Known rows, with every step that occurs
N A D J: [ 3.39 -1.17  2.20  1.00 -4.80  2.16 -2.37 -0.59 -4.89 -2.14  3.19 -0.39
 -0.19 -0.23 -0.10  1.65  0.51  1.20 -0.56 -0.83  4.96 -2.03  0.48  0.34
  1.15]
J V: [-0.31 -1.34  6.52 -1.44 -0.89  5.11  1.17 -1.62 -3.01 -2.33  4.39  5.00
  1.20  4.58 -0.86 -4.42 -1.99  1.49 -0.06 -1.65 -4.66  0.30 -1.74  4.02
  1.44]
B R: [-1.31  0.60  0.86 -0.02 -0.23 -0.03  2.41  3.06  0.33 -2.87  3.73  2.44
  5.34  1.48 -2.48  1.78 -2.03  1.79 -2.59  1.16  1.58  2.95 -2.88  4.45
  2.49]
D M N: [-2.70  0.19  2.26 -1.64  0.36 -1.63  3.29  0.75  0.31 -2.19  4.28  2.61
  2.57  0.51 -0.75 -0.91 -2.71  0.85  2.81 -1.36 -2.97  1.72 -2.34  0.64
 -1.80]
V J D: [ 2.14 -0.71  1.41 -0.86 -2.80 -0.07  2.71 -0.58 -6.04 -0.22 -1.87  2.52
 -4.89  3.10 -2.16 -1.92  0.03 -0.84 -0.76  2.59  2.98  0.44  2.75  3.18
  3.07]
X M N: [-1.99  0.51  2.27 -0.58  0.11 -1.04  1.69  1.30  1.54 -0.13  2.59  6.35
 -0.40  1.44 -1.94 -0.01 -3.15  3.00 -2.73 -4.46 -1.69  2.99 -2.14  0.55
 -2.34]
N A B: [ 0.25 -0.17  2.08 -0.52  0.82  1.58  0.01 -0.24 -0.58 -2.25  4.67 -2.09
 -1.65  6.58  0.32 -3.52 -1.79  7.94  3.29 -3.08 -2.47  3.94 -3.07  3.08
  4.03]
X M D A B: [-3.23 -1.01  1.35  0.94  1.17 -0.78  1.21 -0.96  1.66  0.87  1.23  1.50
 -2.50  4.89  0.87 -0.78 -1.29  5.89  3.19 -2.64 -1.70  1.90 -5.00  2.92
  5.68]
J D: [ 1.39 -0.03  2.26 -0.02 -0.80 -0.40  3.36  0.69 -4.96 -1.08 -2.35  3.02
 -3.94  3.87 -2.85 -3.18  0.04  2.29  0.10  2.18  0.29  0.46  2.16  3.62
  0.81]
V J: [-0.16 -0.97  0.26 -1.26 -3.86  1.86 -0.84 -1.82 -3.37 -1.06  3.03  1.73
 -0.47  2.91 -1.09  1.07 -2.54 -0.50 -2.55  1.96  3.10  1.50 -2.01  3.28
  2.80]
M D A N: [-4.85 -1.09  1.40 -0.47  1.80 -2.43 -0.23 -2.26 -2.22  0.03  1.90 -0.78
 -1.68  1.65  0.91  3.67 -0.16 -0.63  2.09 -2.89 -1.72  0.69 -2.63  0.39
  1.73]
B A D J X M: [ 3.30 -2.37  3.35  0.64 -5.53  4.50  0.62 -2.02 -1.05 -1.28  2.82  4.08
 -3.78 -0.73 -2.01 -0.77  0.34  1.18 -4.29 -2.02 -2.37 -0.50 -1.40  2.50
 -0.01]
J X M N: [-2.20 -0.06  2.73 -1.00 -0.60  0.47  1.80  0.47  1.31 -0.40  3.67  7.36
 -2.27  0.64 -2.19 -1.53 -2.61  2.29 -2.35 -4.03 -4.69  1.84 -0.67  0.16
 -2.31]
M N A D: [ 3.02  1.13  2.89 -0.52 -1.25 -0.48  1.08 -1.27 -3.08 -1.15  1.61 -0.34
  0.37  2.03 -1.07 -3.44 -0.46  5.01  1.47 -4.96 -1.43 -1.53  4.76 -0.25
  2.85]
B A: [ 3.27 -0.33  1.97  1.32 -4.37  1.49 -1.15 -1.44 -1.20 -1.78  1.76 -0.16
 -0.35  2.26 -0.92 -3.37 -1.35  2.28  1.74 -2.55 -4.61 -0.77 -1.38  1.90
  0.11]
D A: [-6.41 -1.35  3.81 -0.16 -2.56  0.68 -0.12 -4.45 -0.88 -1.26  1.45  3.31
  0.66  1.57  0.82 -2.19 -1.27  2.94  1.45 -1.90 -5.05  1.15 -2.89  2.82
  0.11]
V J D A B: [-3.88 -1.44  1.57 -0.47  0.27 -0.89  0.92 -1.68 -2.03 -0.32  0.20  0.84
 -4.11  4.00  1.09 -4.22  0.02  4.78  4.10 -1.79 -0.60  2.83 -2.10  3.44
  5.66]
N A: [ 1.83 -0.16  4.50 -0.92 -2.93  2.96  0.26 -2.74 -1.79 -2.29  4.70 -0.70
  0.30  4.51 -0.84 -2.18 -1.97  3.99  0.73 -2.83 -5.02  2.10 -0.47  2.09
  0.42]
A D J: [ 2.10 -1.24  0.86  1.42 -3.70  1.39 -2.40  0.66 -4.86 -2.26  1.94  1.25
  0.13 -0.37 -0.40  2.45  0.18  1.17 -1.61  1.08  7.15 -2.26 -0.61  1.05
  0.79]
R B A D: [ 5.20  0.37  0.78  0.51 -3.19  0.25 -1.72 -1.78 -2.35 -2.23 -1.50 -1.72
 -0.90  1.13 -0.44 -4.23 -0.55  4.06  1.97 -3.67 -0.70 -3.05  2.83  1.90
  4.08]
R B A D J: [ 4.27 -1.20  0.56  1.54 -5.64  1.55 -4.39 -0.46 -3.83 -2.53  1.30 -0.32
 -1.21 -1.53  0.55  1.02  0.10 -0.04  0.37 -1.58  5.06 -3.00  0.02  0.65
  1.22]
D M X: [-0.40 -1.91  0.92 -0.59 -2.26  2.11  1.91 -2.01 -1.29 -1.74  4.33  0.85
  3.12  2.64  0.52 -1.29  2.34 -0.30  2.98  3.27 -0.12 -1.45 -2.92  1.01
 -2.45]

Rows
[-3.27  0.18  0.43  0.53  1.62 -1.74  2.47  2.43  2.27 -1.02  3.09  1.57
  3.19  2.39 -0.41  1.25 -1.33  2.90  1.82 -0.96  0.87  2.64 -3.94  3.45
  6.79] => M D A B R
[ 1.77 -1.90  3.03 -1.98 -3.04  0.28  6.21 -1.81 -4.27 -2.19  1.09 -1.24
 -0.01  1.13 -1.06 -1.21  0.19 -2.15  2.43  4.02  0.22  1.07 -1.49  4.60
  2.73] => V J D M
[ 3.58 -0.33  1.14 -0.03 -4.59  1.65 -3.65 -2.20  0.33 -3.14  0.88 -0.55
 -1.89  1.62  0.15 -3.38 -2.64  1.65  2.57 -3.75 -4.76 -0.03 -1.35  2.69
  0.72] => R B A
[ 2.87 -2.28  4.11 -0.03 -4.96  5.09  1.18 -2.25 -1.41 -1.38  3.96  3.83
 -3.55  0.05 -1.90 -0.37  0.17  1.85 -4.66 -2.17 -2.67  0.51 -1.14  2.57
  0.09] => N A D J X M
[ 0.42  0.39  1.86 -1.57 -0.83 -2.43  1.79 -0.22  0.19 -2.35  2.08  0.56
  1.37 -0.97  0.09 -2.54 -1.87  0.73  4.59 -3.99 -2.98 -0.38  0.36  0.04
  0.52] => R B A D M N
[ 1.49 -0.04  5.19 -2.13 -2.03  0.19  3.40 -1.88 -1.52 -1.92  4.43 -0.28
 -0.17  1.93 -0.52 -3.11 -1.21  1.24  4.04 -4.31 -6.20  1.90  1.54 -0.08
 -0.17] => J D M N A
[ 1.20 -2.10  0.97 -0.88 -3.32  1.34  3.11 -2.26 -3.44 -0.76  2.20  0.99
  0.20  2.09  0.38 -2.03  3.29 -2.55  3.25  3.88  1.87 -1.93 -0.20  0.82
 -0.76] => V J D M X
[ 1.47 -1.51  3.61 -1.46 -1.65  0.17  6.62 -0.83 -3.58 -2.94  0.80 -0.73
  0.63  1.69 -1.36 -2.00  0.14  0.11  3.22  3.81 -1.68  1.08 -1.72  4.86
  1.06] => J D M
[ 3.54  0.69  3.28 -0.54 -1.53 -0.04  1.81 -1.40 -2.30 -0.74  1.30  0.15
 -0.12  1.66 -1.36 -2.90 -0.49  5.12  0.04 -5.79 -1.34 -0.89  3.92 -0.07
  2.81] => X M N A D
[ 3.42 -0.08  0.80  1.57 -0.81  0.19  3.29  1.30  1.28  2.20 -0.11  4.00
 -1.52  4.91 -2.79  4.86 -2.40  1.35 -2.44  0.88  0.61 -1.40 -3.08  2.19
  3.32] => X M D
[-6.45 -1.48  2.21 -1.24  1.35 -1.47 -1.12 -2.94 -3.11 -1.50  2.73 -1.04
 -0.83  0.83  1.04  1.42 -0.02  0.71  1.14 -3.47 -2.26  2.95 -3.32  1.42
  0.00] => D A N
[ 0.71 -0.45  2.42 -0.09 -2.69  0.35  0.50  0.09  0.47 -0.32  2.98  5.79
 -3.06 -1.52 -1.57 -1.57 -1.10  0.80 -1.28 -5.69 -3.11 -0.51  0.93 -1.29
 -1.56] => B A D J X M N
[ 0.84 -1.92  1.38 -0.55 -2.18  1.30  3.54 -1.73 -2.88 -1.26  1.99  1.24
  0.64  2.57 -0.04 -2.54  3.50 -0.93  3.70  3.62  0.37 -2.06 -0.42  0.94
 -1.80] => J D M X
[-0.33 -0.27  1.75 -0.37 -0.16  0.71  1.93  2.86  1.89 -2.28  6.63  1.73
  1.33  0.64 -0.87  0.44 -0.87  2.26 -0.26 -3.58  0.03  4.08 -2.63  2.29
  4.42] => D J X M N A B R
[-4.11 -1.51  1.94 -0.52  1.31 -2.12  0.38 -2.27 -1.58  0.60  1.53 -0.41
 -2.05  1.18  0.37  4.08 -0.05 -0.55  0.57 -3.62 -1.49  1.50 -3.37  0.80
  1.68] => X M D A N
[ 4.92  0.35  1.27  1.15 -2.98  0.02 -0.02 -1.32 -3.54 -1.36 -0.74 -1.38
  0.19  1.38 -1.38 -4.23  0.33  4.32  1.26 -2.90 -0.59 -3.51  2.80  1.40
  3.43] => B A D
[ 3.55 -0.73  0.94  0.71 -2.44  1.76  2.96 -0.24  0.58  2.36  1.30  4.66
 -3.98  3.75 -2.65  3.91 -1.85 -0.90 -2.76  1.46 -1.23 -2.50 -1.30  1.76
  4.48] => V J X M D
[ 0.27  0.12  1.44 -1.50  0.51 -1.72  4.39  2.62  0.36 -2.01  4.82 -0.84
  2.12  1.41 -0.52 -0.40 -0.69  0.91  2.56 -2.11  1.43  4.29 -1.25  2.92
  6.72] => V J D M N A B R
[ 1.13 -1.48  0.87 -0.24 -2.07  1.45  2.31 -2.15 -2.39 -1.46  2.87 -0.14
  3.14  1.97  0.47 -2.11  3.11  0.61  3.37  2.61  1.22 -3.17 -0.70  0.37
 -0.76] => A D M X
